Known rows, with every way that one mark hangs from another:
q_121[q_451 q_962[q_545]]: [-0.21  1.04 -0.80 -0.26  0.04 -0.02  0.41 -2.44 -0.56 -3.83  0.46  0.87
 -1.19 -0.43 -1.71  0.31  0.55  0.43  0.22  1.52  0.52 -0.46]
q_962[q_121[q_451 q_545]]: [-0.02  0.68 -1.32 -0.23  0.10  0.22 -0.03 -1.33  0.11 -2.21  0.31  1.60
  0.03 -0.04  0.38 -1.31  1.40  0.05  0.29  2.68 -0.73  0.43]
q_121[q_451[q_824[q_932]] q_545[q_847 q_962]]: [-0.49  0.49 -0.71 -0.87  0.21 -0.27 -1.50 -2.91  0.22 -4.34  0.37  1.95
 -0.87  1.07 -1.78  0.99  1.25  0.67  0.75 -0.66 -0.31  1.10]
q_451[q_824 q_932]: [-0.24 -0.06  0.36  1.35 -0.29 -0.48  0.62 -2.05  1.28 -4.09 -0.95 -1.01
  0.76  0.00 -0.41 -1.55 -0.19 -1.03  1.01 -0.83 -0.24  0.14]
q_932[q_451[q_121[q_545] q_824]]: [-2.00  0.13  0.00  0.82  0.13 -0.52  0.17 -2.47  0.69 -1.91 -0.55  0.77
 -1.60  0.17  0.43 -0.86  0.47 -0.53  1.14 -0.80 -0.49 -0.99]
q_932[q_451[q_121[q_545[q_847] q_962] q_824]]: [-1.80  0.22 -0.07  0.31 -0.13 -0.39 -0.15 -2.36  0.42 -2.33 -0.54  0.23
 -1.72 -0.20 -0.28 -0.75  0.53 -0.46  1.01 -0.81 -0.12 -1.01]
q_121[q_451[q_932] q_962]: [-0.05  1.27 -0.38  0.12  0.14 -0.01  1.73 -2.40 -0.35 -5.39 -0.01  0.60
 -0.41 -0.76 -1.62 -0.45  0.28 -0.33  0.51  0.75  0.40 -0.78]
q_121[q_545]: [-0.29  0.26 -0.16  0.26  0.04 -0.03 -0.50 -1.79  0.42 -1.19  0.13  0.10
 -1.07  0.37 -0.29  0.25  0.59  0.63 -0.10  1.21  0.27  0.60]
q_121[q_545[q_847 q_962]]: [ 0.08  0.16 -0.36 -1.11 -0.25  0.29 -2.17 -0.50 -0.09 -0.88  1.03  0.38
 -1.31  0.83 -1.27  0.22  0.95  0.98 -0.18 -0.88  0.18  1.31]
q_824[q_451[q_121]]: [ 0.18  0.26  0.88  0.71  0.24 -0.21  0.48 -0.95 -0.09 -1.00  0.02  0.21
 -0.82 -0.19  0.16 -0.64 -0.01 -0.34  0.68 -2.62 -0.68 -0.61]
q_932[q_451[q_121[q_962] q_824]]: [-1.77  0.18  0.06  0.66 -0.12 -0.39  0.76 -1.93  0.28 -2.23 -0.58  0.18
 -1.08 -0.49  0.05 -0.62  0.19 -0.90  1.11 -1.28 -0.29 -1.40]
q_451[q_121[q_962] q_824 q_932]: [ 0.46  0.13  0.27  1.17 -0.63 -0.39  1.61 -2.25  1.56 -5.65 -0.75 -1.51
 -0.32 -1.12 -0.36 -1.63 -0.11 -1.72  1.15 -2.17 -0.56 -0.76]
q_545[q_121[q_451[q_824] q_962] q_847 q_932]: [ 0.28  0.45 -0.73 -2.03  0.00  1.11  0.29 -3.60  0.01 -4.12 -0.26  0.35
  0.59 -0.76 -1.04  0.11  1.15 -0.29  0.41 -4.65 -0.49 -0.30]
q_121[q_451[q_824 q_932] q_962[q_545]]: [-0.39  1.01 -0.55  0.70 -0.16 -0.36  0.84 -3.83  0.34 -6.68 -0.20  0.13
 -0.66 -0.43 -2.00 -0.76  0.43 -0.27  0.93  0.98  0.36 -0.37]
q_545[q_121 q_847 q_932[q_451[q_824]] q_962]: [-0.82  0.28 -0.40 -2.03 -0.30  1.43 -0.72 -2.53 -0.26 -2.96  0.93  0.83
  0.24  0.32 -0.78  0.20  1.49 -0.08  0.63 -8.26 -1.03  0.13]
q_451[q_121]: [ 0.59 -0.06 -0.13 -0.15 -0.02 -0.09  0.49  0.35  0.57 -0.31  0.16  0.23
 -1.06 -0.48  0.82 -0.61  0.02 -0.62  0.25 -1.55 -0.87 -0.66]
q_545[q_962[q_121]]: [ 0.46  0.23 -0.71 -0.63 -0.64  0.68 -0.31  1.01 -0.49 -1.15  1.46  0.46
  0.66  0.08 -0.25 -0.21  1.04 -0.13  0.05 -1.75 -0.71  0.81]
q_932[q_451[q_121 q_824]]: [-1.84  0.01  0.05  0.69  0.09 -0.50  0.42 -1.58  0.47 -1.31 -0.61  0.72
 -1.06 -0.03  0.61 -0.97  0.17 -0.85  1.19 -1.43 -0.65 -1.26]
q_121[q_451[q_824] q_545[q_847] q_962]: [-0.41  0.58 -0.77 -0.64  0.05 -0.37 -0.94 -3.41  0.01 -4.44 -0.44  0.50
 -1.20 -0.08 -2.23  0.05  1.01  0.41  0.53  1.99  0.74  0.35]
q_545[q_121[q_451[q_824 q_932] q_962] q_847]: [ 0.39  0.45 -0.85 -1.49 -0.06  0.79 -0.20 -1.50 -0.27 -3.00 -0.28  0.38
  0.15 -0.70 -1.01 -1.49  0.69 -0.54  0.63 -3.53 -0.35 -0.22]
q_824[q_451[q_121[q_545]]]: [ 0.02  0.38  0.80  0.86  0.26 -0.22  0.25 -1.80  0.10 -1.54  0.06  0.25
 -1.35 -0.01  0.03 -0.52  0.28 -0.02  0.63 -2.01 -0.53 -0.31]
q_932[q_451[q_824]]: [-2.26  0.06  0.13  0.80  0.12 -0.46  0.08 -1.80  0.08 -1.12 -0.73  0.57
 -0.32  0.31  0.03 -0.53  0.14 -0.41  1.00 -0.33 -0.05 -0.81]

Rows:
[-1.38  0.41 -0.11 -0.14  0.12  0.99  1.70 -4.34  0.43 -3.44 -0.33  0.44
  0.59 -0.34  0.63  0.20  0.96 -0.62  0.76 -5.28 -0.85 -0.91]
q_545[q_121 q_932[q_451[q_824]]]
[ 0.19 -0.43  0.25  0.58 -0.30 -0.49  0.85 -1.61  1.48 -3.00 -0.76 -0.24
  0.11 -0.47  0.63  0.95  0.01 -1.19  0.95 -2.50 -1.18 -0.42]
q_451[q_121 q_824[q_932]]
[ 0.65  0.46  0.02  0.04 -0.09 -0.03 -0.02 -1.30  1.38 -3.31  0.16  0.00
 -1.89 -0.17  0.11 -2.11  0.29 -0.38  0.48 -1.49 -0.80 -0.13]
q_451[q_121[q_545[q_847]] q_932]
[ 0.90  0.67 -0.02  0.13 -0.55  0.14  0.63 -1.22  0.96 -4.25  0.39 -0.81
 -1.67 -0.96 -0.54 -1.73  0.04 -0.65  0.40 -1.85 -0.44 -0.65]
q_451[q_121[q_962[q_545[q_847]]] q_932]
[-0.46  0.52 -0.71 -1.07  0.28 -0.12 -1.29 -4.11  0.47 -5.12  0.39  1.69
 -0.84  1.07 -1.90  0.44  1.51  0.67  0.66 -1.10 -0.32  1.00]
q_121[q_451[q_824] q_545[q_847 q_932 q_962]]
[ 0.44  0.17  0.09  0.64 -0.63 -0.38  0.29 -2.88  1.77 -5.78 -0.67 -1.43
 -1.21 -0.73 -0.83 -1.80  0.32 -1.11  1.00 -1.51 -0.36 -0.12]
q_451[q_121[q_545[q_847] q_962] q_824 q_932]
[ 0.12 -0.25 -0.10  0.33 -0.38 -0.25  0.19 -3.01  1.58 -4.08  0.04 -0.30
 -0.88  0.04 -0.08  0.13  0.82 -0.69  0.83 -2.87 -0.96  0.23]
q_451[q_121[q_545[q_932 q_962]] q_824]
[-1.13  0.53 -0.35 -0.26 -0.51  0.69  0.63 -2.86  0.14 -4.49  0.91  0.69
  0.90  0.23 -0.43  0.35  1.48 -0.41  0.71 -3.46 -0.97  0.11]
q_545[q_932[q_451[q_824]] q_962[q_121]]
[ 0.51  0.36 -0.23 -0.01 -0.32  0.07  0.67 -1.47  0.57 -2.45  0.31 -0.46
 -1.83 -0.85 -0.14  0.09  0.49 -0.24  0.08 -0.49 -0.15 -0.48]
q_451[q_121[q_545 q_962]]
[-1.56  0.49 -0.18 -0.32  0.13 -0.01 -0.49 -1.10 -0.04 -0.96  0.48  1.38
 -2.21  0.32  0.08 -0.70  0.65  0.09  0.65 -1.71 -0.50 -0.77]
q_932[q_451[q_121[q_545[q_847 q_962]]]]
[-0.90  0.55 -0.12  0.14 -0.08  0.17 -0.16 -3.19  0.70 -2.69  0.56  0.50
 -1.52  0.27 -0.15  0.08  0.60  0.50  0.26 -1.12 -0.42 -0.45]
q_962[q_545[q_932[q_451[q_121]]]]
[ 0.56 -0.04 -0.28 -0.69 -0.01 -0.06 -0.86 -0.31  0.79 -0.43  0.25  0.31
 -1.92 -0.09  0.32 -0.78  0.44  0.00  0.11 -0.88 -0.65 -0.03]
q_451[q_121[q_545[q_847]]]
[ 0.09  0.64  0.89  0.76  0.05  0.00  0.93 -3.05  0.08 -3.34  0.09 -0.32
 -1.21 -0.49 -0.57  0.18  0.44 -0.07  0.53 -2.38 -0.26 -0.50]
q_824[q_451[q_121[q_545[q_932] q_962]]]
[ 0.30  0.80  1.06  1.20 -0.03 -0.07  1.44 -1.92  0.09 -3.89 -0.02 -0.53
 -0.83 -0.71 -0.54 -1.21 -0.08 -0.68  0.84 -2.91 -0.39 -0.82]
q_824[q_451[q_121[q_962] q_932]]
[-1.18  0.56 -0.26 -0.61 -0.24  1.40  1.34 -3.77 -0.11 -4.38  0.98  0.77
  0.52  0.06 -0.20  0.89  1.41 -0.41  0.76 -7.91 -1.05 -0.28]
q_545[q_121 q_932[q_451[q_824]] q_962]
[-0.63  0.35 -0.70  0.23 -0.32  0.36  0.14 -2.64  0.75 -2.87 -0.03  0.29
  0.49 -0.12  0.51 -0.80  1.43 -0.20  0.37  1.21 -0.68  0.36]
q_962[q_121[q_545[q_932[q_451[q_824]]]]]
[ 0.67  0.35 -0.16 -0.17 -0.44  0.19  0.77 -1.54  0.62 -2.78  0.50 -0.55
 -1.45 -0.97 -0.20  0.15  0.33 -0.35  0.09 -1.58 -0.40 -0.74]
q_451[q_121[q_962[q_545[q_932]]]]
[ 0.53  0.11  0.08  0.77 -0.76 -0.36  0.41 -2.26  1.65 -5.45 -0.46 -1.50
 -0.94 -0.84 -0.74 -1.96  0.01 -1.28  1.05 -2.03 -0.54 -0.43]
q_451[q_121[q_962[q_545[q_847]]] q_824 q_932]
[-0.43  0.68 -0.34  0.15  0.01 -0.33  1.40 -3.13 -0.14 -5.25 -0.57  0.51
  0.36 -0.68 -1.58  1.54  0.37 -0.44  0.75  0.52  0.28 -0.54]
q_121[q_451[q_824[q_932]] q_962]
[-1.22  0.68 -0.15 -0.47  0.21  1.24  1.81 -3.81  0.09 -2.86  0.11  0.75
  0.23 -0.38  0.70  0.34  0.97 -0.29  0.44 -5.19 -0.82 -1.02]
q_545[q_121 q_932[q_451]]
[ 0.37  0.35 -0.88 -2.51 -0.03  1.33 -0.57 -2.50 -0.22 -3.85  0.99  1.45
  0.56  0.31 -1.12  0.24  1.57 -0.04  0.55 -7.50 -1.23  0.54]
q_545[q_121[q_451[q_824]] q_847 q_932 q_962]
[-0.38  1.28 -0.65  0.08  0.40  0.00  0.27 -3.15  0.10 -5.45  0.98  2.01
 -1.48  0.82 -1.43 -0.52  1.13  0.55  0.59 -0.17 -0.21  0.58]
q_121[q_451[q_932] q_545[q_962]]
